Each row was made from one small tree. Brackets hold a mark, then the marks that hang from it, in alphabetical order. Every link used is in the known rows. Write each row's tree.
Known rows
[kizi nunat]: [ -5  -1   5  -2 -10 -10  -4   5   4   1   1  14 -15   0  18  -1  -4  -3
  24  -7  -6   5   0  -8   0   1   9   6  -1   3   1  -7  -4   8   3  11
  -9  -1   1  -4 -10  -3  -4  -3   6   3   1  22   3  -4  10 -21   1  -6
 -13   3  12  -4  16  -4   7  -6 -10  -5  -7   0  -1   8]
[kizi [nunat [rovug rera]]]: [ -8   2  -2  -1  -7  -5   1   5   4   7  -1  18 -11  -1  42  -5  -3  -1
  29  -2  -5   4   7  -8   4  -7   9   0 -13   2   0 -12  -2  15   7   5
 -10  -8   0   3 -11   0  -5  -7  -1  11  -1   8   6  -5  14  -5  -2  -7
  -7   1  22   0  18  -6   4  -4 -14  -4   2  -2  -8   3]
[rera [rovug nunat]]: [ -1  -1  -2  -1   7 -11 -11   0   0  -4   2  14 -10  -1  50  -5  -4   3
   7  -1 -10  14   2 -17  -6   4   5   4   7   2   5   1 -12  12  -1   2
  -8   5   9   1 -11  -4 -11  -5  -6  10   5  16   6   2   7  -7   9  -4
  -6  -4  11   7  17  10   3  -6  -4   0  -2   0   0   8]
[sanep [nunat kizi rera rovug]]: [ -7   6   0 -10   9   2  -3  -1   2  17  11   5  -7  -1  34 -21  -2  10
  12   0 -16   4   0  -2  -8   2   3  -1  -8 -10   2 -19  -8  13   7   2
  -9   1   2   7 -12  -1  -6 -15   5  13  -2  12  11  -1  12  14 -18   5
   1   5  14  28   6   4   5  -7  -9   1  17   5  -6  -6]
[rovug sanep]: [ -3   4   1   4   2   1  -6   3  -1  -1   8  17 -11   1  19   2  -2  -1
  -4  -3 -13  14  11 -12   0  -2  -2   1   3  -8  -5   3  -7  18   4  -3
  -6 -13   2  -3  -2 -10 -10 -12   1   3   8  -1  17  -2  14  -3   9   2
  -3  -2  14  -5  -2   7   1  -2  -6  -4   0   2   7   9]
[nunat [rovug [rera levu]]]: [ -5   3 -10  -3  -3   4   3   3   0   4  -2  14  -3   1  39  -6   0   3
  18  -1  -4  10   8  -7   1  -5   6  -2 -15   2  -3  -7  -9  15   7  -3
  -4 -15   2  12  -4  -4  -6  -7  -4  16   3 -15   9  -4  14  18  -8  -3
   3  -5  22   4   8  -2   0  -5  -8  -1   7  -7  -2  -4]
[levu kizi [rera [rovug nunat]]]: [ -3  11  -6   5  -3 -19  -3   5  -4  -5 -10  18 -12 -10  10  14   0   6
   6 -17 -10  17   8 -17 -13   7   7   4 -26  -2 -13  -1 -14  17  -8  14
  -3  -4   8  28 -15  -8 -17 -10  15  12   1  -7  -5   8   8 -11  18   3
 -10  -4  25 -14   6  -7 -25  -1  12  -7 -34   5  -5   5]
[sanep [nunat kizi]]: [ -5  -1   4  -6   6  -9  -7   0   0   8   9   3  -9  -1  12  -8  -2   5
  16  -4 -14   4   0  -1  -9   5  -3   8   5  -3  -1  -3 -11   7  -1   8
  -9  -2   2   0 -11  -6  -5 -10  15  10   2  28   6   0   7  -5  -3  -1
   0   5   7  19   3   1   7  -7  -6  -2   3   8  -1   0]
[nunat [rovug [rera [levu kizi]]]]: [ -5   5 -10  -4  -3   1   3   4   1   5  -5  15  -3  -2  33  -4   0   3
  13  -2  -3  11   9  -9  -1  -4   8  -1 -21   2  -6  -8 -10  19   6   0
  -3 -14   5  17  -6  -4  -7  -9  -1  17   1 -18   7  -3  16  14  -6  -6
   2  -4  21   1   7  -6  -7  -4  -4  -2   0  -5  -4  -4]
[levu [kizi [nunat rovug]]]: [ -5   6  -3  -2 -10 -12  -2   7   5   4  -3  19  -9  -9   1   0  -2  -1
  11 -10  -3   8   3 -13  -6  -2  14   6 -17   3  -1 -11  -9  14   4   8
  -6  -2   5  12  -8  -3  -9 -10   6  10  -4  -5  -1  -2  17 -19  -1 -11
 -16   3  16  -5  16 -17 -18  -3   3  -4 -23   3  -7   2]
[nunat kizi [rera levu [rovug sanep]]]: [ -3  -5 -14  -7   7  14   1   1  15   3  -5  11  -3   4  35  -7   0  18
 -23  -1 -10  19   1 -11 -11  15  10   4  -1 -15   4 -31  -9  31   9  -3
  -6  15  17  11 -17  -6  -8 -19  18   6   1   8  18   0  12  18 -20  -2
  -3  -2  17  11  -3  20  12 -12   2  -3   7  -7   6  -3]
[rovug [nunat kizi] [rera levu]]: [ -7 -11 -10  -7  25  -8  -2   4   3   1  -5  17 -11   3  25   1   2  15
  -5  -2  -7  17  18 -15   3  -7  -6   5 -13  -4 -11  15  -1  24  -3   7
  -9   3   6  16 -13  -4 -12 -20  41  11   2  17  13  -6  12   2  -1   3
  12   7  34   6   2   4   7  -2 -14  -5  13  -3  -8  -1]
[rera [rovug sanep]]: [  0   1  -3   5  -1   0  -8   0   2  -5   4  15  -6   0  50   1  -3   0
  -2  -1 -11  16   4 -16  -5   7   5   4   9  -4   4 -10 -12  20   4  -4
  -6  -5  13  -1 -10  -9 -11 -10 -12   6   8   3  11   3   9  -1  13  -7
  -6  -9  10  -2   7  17   4  -5   0  -1  -6  -1   6  10]
[rera [levu [kizi [nunat [rovug sanep]]]]]: [ -6  -1  -7  -5  -9  -4  -1   7   8  -4 -17  22  -8  -4   8   5   1   5
  13 -10  -2  14   1 -16 -11   3  11  11 -10   2  -3 -16 -13  24   5  11
  -4 -13   9  15 -10 -10   0 -15  21   8   0   3   3  -4  13 -13  -3 -11
  -9   0  17  -6   5  -9  -4  -9   4  -4 -17   1  -4  -2]
[rovug rera [sanep nunat]]: [ -7  -2   4   3  15  -2  -8   2  -5   3  11  18 -10   3  41   0   3   5
   4  -1 -18  14  24 -14   4  -6  -9   3  -3 -15 -11  13   2  25   2   5
  -8 -26  -1   7  -8  -9 -13 -21  18   6   8  12  16  -1  13  -4  18   8
  15   3  24  -5  -5   8   1   2 -12  -7  10   6  -3  11]
[levu kizi [rera [rovug nunat sanep]]]: [ -4  10  -6   9   0 -15  -4   5  -3  -6  -9  23 -13 -10  16  15   1   7
   0 -16 -12  20  12 -21 -12   4   5   4 -24  -7 -13  -1 -13  24  -6  11
  -4  -8   9  29 -14 -11 -18 -17  16  10   2  -8   0   8  10 -10  24   4
  -8  -3  29 -17   1  -3 -26   1  10  -8 -32   6  -5   8]
[kizi [nunat [rera rovug]]]: [ -6   1   2  -4  -5  -5  -5   3   8   3   0  16 -13   1  39  -8  -4   4
  18  -5 -10   8  -3 -11  -4   6  13   4  -1  -4   2 -19  -3  14   8   9
  -9   7   4  -1 -15  -2  -5  -5   3   3  -2  23   6   0   8 -12  -6  -2
 -12   1  12  -1  19   6  10  -8  -5  -3  -1  -2  -1   7]
[rovug [nunat kizi] [rera levu] sanep]: [ -8 -13 -11   0  32   2  -4   5   3  -1  -4  24 -11   3  37   4   3  17
 -18   1 -11  22  28 -22   5 -11 -13   2 -10 -14 -14  14   2  37   2   2
 -10 -11   6  17 -11  -8 -14 -30  42   7   5  16  22  -9  17   4   7   5
  17   8  43   1  -7  11   5   0 -18  -7  21  -2 -10   4]
[levu [rera rovug]]: [ -2  11  -1   5 -10  -7   0   2  -3  -6  -5   9 -10  -2  28   9  -2   4
  22 -12 -12  13   1  -4  -7  11   8   2 -12   0  -8  -4 -12  11  -5   7
  -3  -8   4  14 -14 -10 -13   0   0   9   6   1  -1   9   3   5  17   3
  -9 -10  17 -11   4   3  -3  -4   4  -7 -20  -2   5   5]

Which tree is each row?
[ -6   3   7  -1   8   0 -10   1  -3   5  11  15 -11   1  32  -8   0   4
   6  -2 -20  12   9 -13  -5   0  -6   2   5 -15  -5   0  -5  20   6   4
  -7 -16   0  -1  -4  -9  -8 -18   7   2   6  15  17  -1  12  -6   8  10
   4   3  13   4  -2  11   3  -3  -8  -3   8   8   1   8] => [rovug [sanep [nunat rera]]]
[ -2   2 -10  -9  -1   1  -3   2   9  -1  -8  15  -5   1  27  -6   1  12
  -2  -8  -7  18  -5 -16 -15  14  13   8  -5  -7  -1 -21 -10  21   7   7
  -2   6  13  13 -12  -6  -6 -10   8   8   0   0   7   4   8   1 -10   0
  -7  -5  10  -1   7   8   0 -10  11  -2  -8  -4   6   0] => [nunat [rera [levu kizi] rovug]]
[ -2   4  -3  -3   4   5  -6   1   4   4   6  14  -8   4  43 -12  -1   6
  -8  -2 -14  16   2 -14  -7  10   9  -1   1 -13   0 -14  -7  21   9  -2
  -5   4   7   2  -9  -5 -11 -10  -6   4   4   0  15   3   9   6  -3   7
  -5  -4  11   1   7  18   4  -6   1  -2   5  -4   7   8] => [nunat [rera [rovug sanep]]]
[ -6  -1  -4 -10  18 -10  -8   5   1   3  -2  17 -16   0  15 -11  -1  10
   2  -7  -9  15   5 -19  -7  -1   0   3  -8  -6  -7   9  -8  16   1  10
  -8   4   3  11  -6  -3  -9 -13  22   7   1  16  11  -4  10 -10  -4  10
   0   6  21   4   9   0  -2  -6  -5  -2   5   1  -4   4] => [rovug [nunat [rera [levu kizi]]]]
[ -5  -6  -3   1  24  -2  -8   4   1   3   7  18 -15  -2  24  -2  -3   7
 -19   1 -15  16  18 -19   3  -9 -10  -3   0 -10  -5  11  -5  24   0  -3
 -12   1   5   2  -7  -6 -16 -24  20   5   5  15  22  -8  20  -5   5   4
   2   8  29  10  -1  10  -2   0 -16  -4  13   4  -5   6] => [rovug [nunat kizi] sanep]
[ -7  -6  -8  -6  24 -16  -6   6  -2  -2  -7  22 -13   0  21   2   4  10
   2  -7  -5  18  18 -21  -1  -8  -5   8 -16  -3 -15  20  -2  22  -4  14
  -7  -8   2  21  -9  -5 -11 -18  36  11   2  11   8  -5  11 -12   8   3
  11   5  33  -5   5  -3  -6  -1  -7  -6   0  -1 -10   4] => [rovug nunat [rera [levu kizi]]]
[ -3  -8 -10  -6   9  -4  -6   1   9  -9 -15  14  -6  -1  45   1  -1  13
   3  -2  -5  17  -2 -18 -12  10   4  11   7   3   4 -12 -16  22  -2   6
  -9   6  17  12 -16  -7  -3 -12  18  11   4  24   7  -2   4   0  -1 -11
  -3  -5  17  10   8  12  13 -12  -2   0   0  -5  -2  -3] => [rera levu [rovug [nunat kizi]]]
[ -5   1   2  -9   9  -2  -7  -2   5  11   8   4  -8   0  37 -15  -1  12
   7  -3 -17   8  -2  -5 -11  10   3   6   4 -11   2 -16  -7  13   2   6
 -10   8   5   4 -15  -4  -7 -13  10   9   0  26   8   3   5   2  -8   3
   0   3   8  20   6  11   8  -9  -3   0   8   6   0   0] => [sanep [nunat kizi [rera rovug]]]
[ -2  13  -7   7 -12 -14  -1   5  -1  -5  -9  15  -9  -8   5  17   1   5
   9 -18  -9  16   5 -12 -15  11  12   6 -26  -2 -10  -8 -14  16  -6  12
  -1  -5   8  26 -14 -10 -16  -7  10  13   2 -15  -6  10   8  -7  17   0
 -15  -7  20 -18   4  -8 -24  -2  18  -8 -41   2   2   5] => [levu kizi [rera rovug]]
[ -2  -2  -1   4  12  -4 -12   0   1  -4   2  19 -11  -2  58  -3  -3   4
  -4   1 -13  17   8 -24  -3   1  -1   3   7  -5   2   0 -11  20   0  -1
 -10  -2  11   2 -10  -6 -12 -14  -2   7   7  16  12   1   8  -5  16  -1
  -3  -4  17   1   9  16   2  -4  -7   0   2   2  -1   9] => [rera [rovug nunat sanep]]
[ -6   4  -5   1  -5  -8  -1   7   5   5  -4  24 -10  -7  12   2   0  -1
   4  -8  -4  12  11 -18  -3  -5  11   4 -19  -3  -4 -12  -7  22   6   8
  -7  -9   6  13  -9  -4 -11 -16  10  11  -3  -9   3  -3  20 -16   4  -8
 -11   4  21 -10  11 -14 -19   0   1  -5 -19   3  -8   4] => [levu [kizi [nunat [rovug rera sanep]]]]
[ -7 -10  -6   2  34  -4  -6   4   0   4   7  22 -14   2  38   0   1  12
 -24   3 -15  20  32 -22   9 -15 -13  -4 -11 -15 -15  18   4  31   0  -1
 -12  -4   4  11  -9  -5 -20 -28  32   8   5  11  23  -7  21   2   8   8
  16  10  40   4  -4  11  -2   5 -19  -7  18   1 -10   9] => [rovug [nunat kizi] rera sanep]
[ -8   3   1  -5   4  -8  -5   1  -4   7   0  11  -6  -3  34  -8   1   5
  28  -5 -12   6   5  -9  -8  -3   1   6  -9  -2  -4  -4 -10  13   2  11
  -7 -20   0  14  -8  -5  -3 -13   8  16   2  10   4  -1   8  -2   0   0
   5   1  16  10   7  -5  -4  -5  -5  -1   3   8  -9  -4] => [sanep [nunat [rovug [rera [levu kizi]]]]]
[ -6   7  -5  -2  -4  -7  -2   7   7   8  -2  22 -12  -6  11  -5  -1   1
   3  -8  -6  11   7 -17  -6  -2  14   2 -18  -6  -2 -17  -6  22   8   7
  -7  -2   5  13  -8  -3  -9 -16   7   8  -4  -8   5  -3  19 -14  -3  -5
 -12   5  20  -5  12  -9 -18  -2   3  -4 -15   4  -6   4] => [levu [kizi [nunat rera [rovug sanep]]]]
[ -6  -7  -8  -4  27 -10  -4   3   0   5   5  15 -12   3  25  -3   0  11
  -8   0 -10  15  23 -14   7 -11  -7   0 -13  -6 -11  20   2  18  -4   4
 -10   5   1  10 -11  -1 -17 -17  27  11   3  13  14  -5  15   0   3   6
  11   8  33   8   6   4   1   1 -16  -5  13  -2  -7   5] => [rovug [nunat kizi] rera]
[ -8   6  -1  -6  -8   1   0   5   7  10  -1  17 -13   0  39 -13  -4   2
  25  -4  -7   4   0  -9   0  -2  14  -3 -11  -3   3 -21  -5  15  13   4
  -9   0   0   2 -11   0  -5  -6  -3   7  -4   9   9  -4  13  -4 -11   0
 -10   3  17   4  19  -2   5  -7 -11  -3   6  -2  -5   1] => [kizi [nunat rera rovug]]
[ -7  -7  -7  -4  28   3  -6   4   5   4   1  20 -15   1  28  -9   0  16
 -21   0 -16  20  14 -22  -2  -3  -8  -2  -3 -17  -7   1  -3  32   4   0
 -11   4   6   9  -8  -5 -12 -27  28   3   2  18  25  -8  19   3  -5  11
   5  10  31   9  -4  15   4  -4 -14  -4  21   1  -5   3] => [rovug [nunat kizi [rera levu]] sanep]
[ -6  -2   1 -11   8  -1  -6  -2   7   7   0   4  -6   1  35 -12   0  15
   9  -3 -15   9  -3  -7 -16  12   3  10   5 -10   2 -19 -10  17   3   9
  -8   4   8   7 -16  -6  -3 -15  19   9   1  32   8   2   4   3 -12   2
   1   2  10  21   4  12  12 -12  -1  -1   8   4  -1  -4] => [sanep [nunat kizi [rera levu rovug]]]
[ -6   3  -9   1   2   9   2   4   0   4  -2  19  -4   1  49  -4   1   3
   9   2  -8  14  16 -13   4  -8   1  -5 -15  -5  -5  -7  -7  25  10  -6
  -5 -20   4  12  -5  -7  -8 -15  -3  13   5 -16  15  -5  18  18  -2  -2
   6  -4  26  -1   2   5  -1  -2 -10  -2  12  -5  -3  -2] => [nunat [rovug [rera levu] sanep]]
[ -5  -1 -17  -5   2   9   7   3   8  10  -2   9   0   1  31  -6  -1  11
  -2   3  -3  11  12  -1   0  -3   7  -4 -19  -1  -3 -18  -9  22   7  -7
  -6   0   9  16 -12  -3  -9 -15   9  18  -2 -14  13  -5  19  27 -20 -10
   2  -1  25  16   2   0   3  -6  -9  -1  11 -10  -3 -10] => [nunat kizi [rovug [rera levu]]]
[ -6   2   4  -9   9  -4  -6  -1   3  12  12   3  -9   1  17 -15  -1  11
  10  -4 -17   7   1  -2  -9   7   0   4   1 -12   0  -9  -6  11   2   7
  -9   5   0   1 -12  -3  -7 -13  16   7   1  26  11   1   8   2 -11   8
   1   7  10  22   3   6   7  -7  -6  -1  10   6  -1   0] => [sanep [nunat kizi rera]]
[ -4   2 -14  -3   3   6   7   2   6  12   5   8  -1   0  32  -8  -3   7
  -3   4  -5  10  14  -1   4  -6   7  -7 -20  -2   0 -16  -6  19   7 -11
  -7   3   7  12 -11  -1 -13 -13  -2  18  -1 -19  14  -4  20  26 -17  -7
   1   0  25  17   5   0  -2  -3 -10  -1  11  -8  -3  -7] => [nunat kizi [rovug rera]]
[ -7  -8  -6  -7  23 -12  -6   4  -2  -2  -6  18 -14   3  34   0   3  11
   9  -4  -7  16  17 -17   3  -8  -7   5 -11  -2 -12  23  -2  19  -3  11
  -7  -8   1  15  -8  -5 -10 -14  32  10   4  17  10  -5   8  -6   9   7
  13   3  31  -3   6   3   5  -2 -14  -6  10  -3  -8   5] => [rovug nunat [rera levu]]
[ -3  -5  -4   0  -1   3  -8  -1   5 -10 -12  17  -4  -1  58   2   1   9
  13  -3 -11  16  -3 -18 -15  13   3  14  13  -4   3 -17 -16  26   2   7
  -6 -15  15  10 -14 -11   0 -16  11   7   8  24   8   1   0  -3  10  -9
  -2  -8  10   2   1  15  14 -12   1   0  -3   1   1   1] => [rera levu [rovug [sanep nunat]]]
[ -8   6   1 -10   4  -2  -5   1   0  11   0   9  -8  -2  34 -19   1   8
  24  -6 -13   6  -4  -9 -13   3   4   4  -7  -7  -1 -15 -13  14   7  10
  -6 -11   1  14  -8  -4   0 -13   7  12   0  11   5   0   8   2  -9   6
   2   2  12  15   6  -1  -1  -9  -2   0   8   6  -6  -6] => [sanep [nunat [rera [levu kizi]] rovug]]
[ -5  -1  -5  -8  -9  -8  -2   6   7  -6 -16  18  -9  -3  -6   9   2   5
  17 -14  -1  13  -4 -13 -13   7  11  17  -6   5  -3 -11 -11  17   1  15
  -5  -7   7  12 -10 -10   0 -10  25   7   0  11  -1  -4   9 -19  -3 -13
 -12  -1  13  -9   6 -10  -1 -10   5  -5 -22   1   0   1] => [rera [levu [kizi nunat]]]
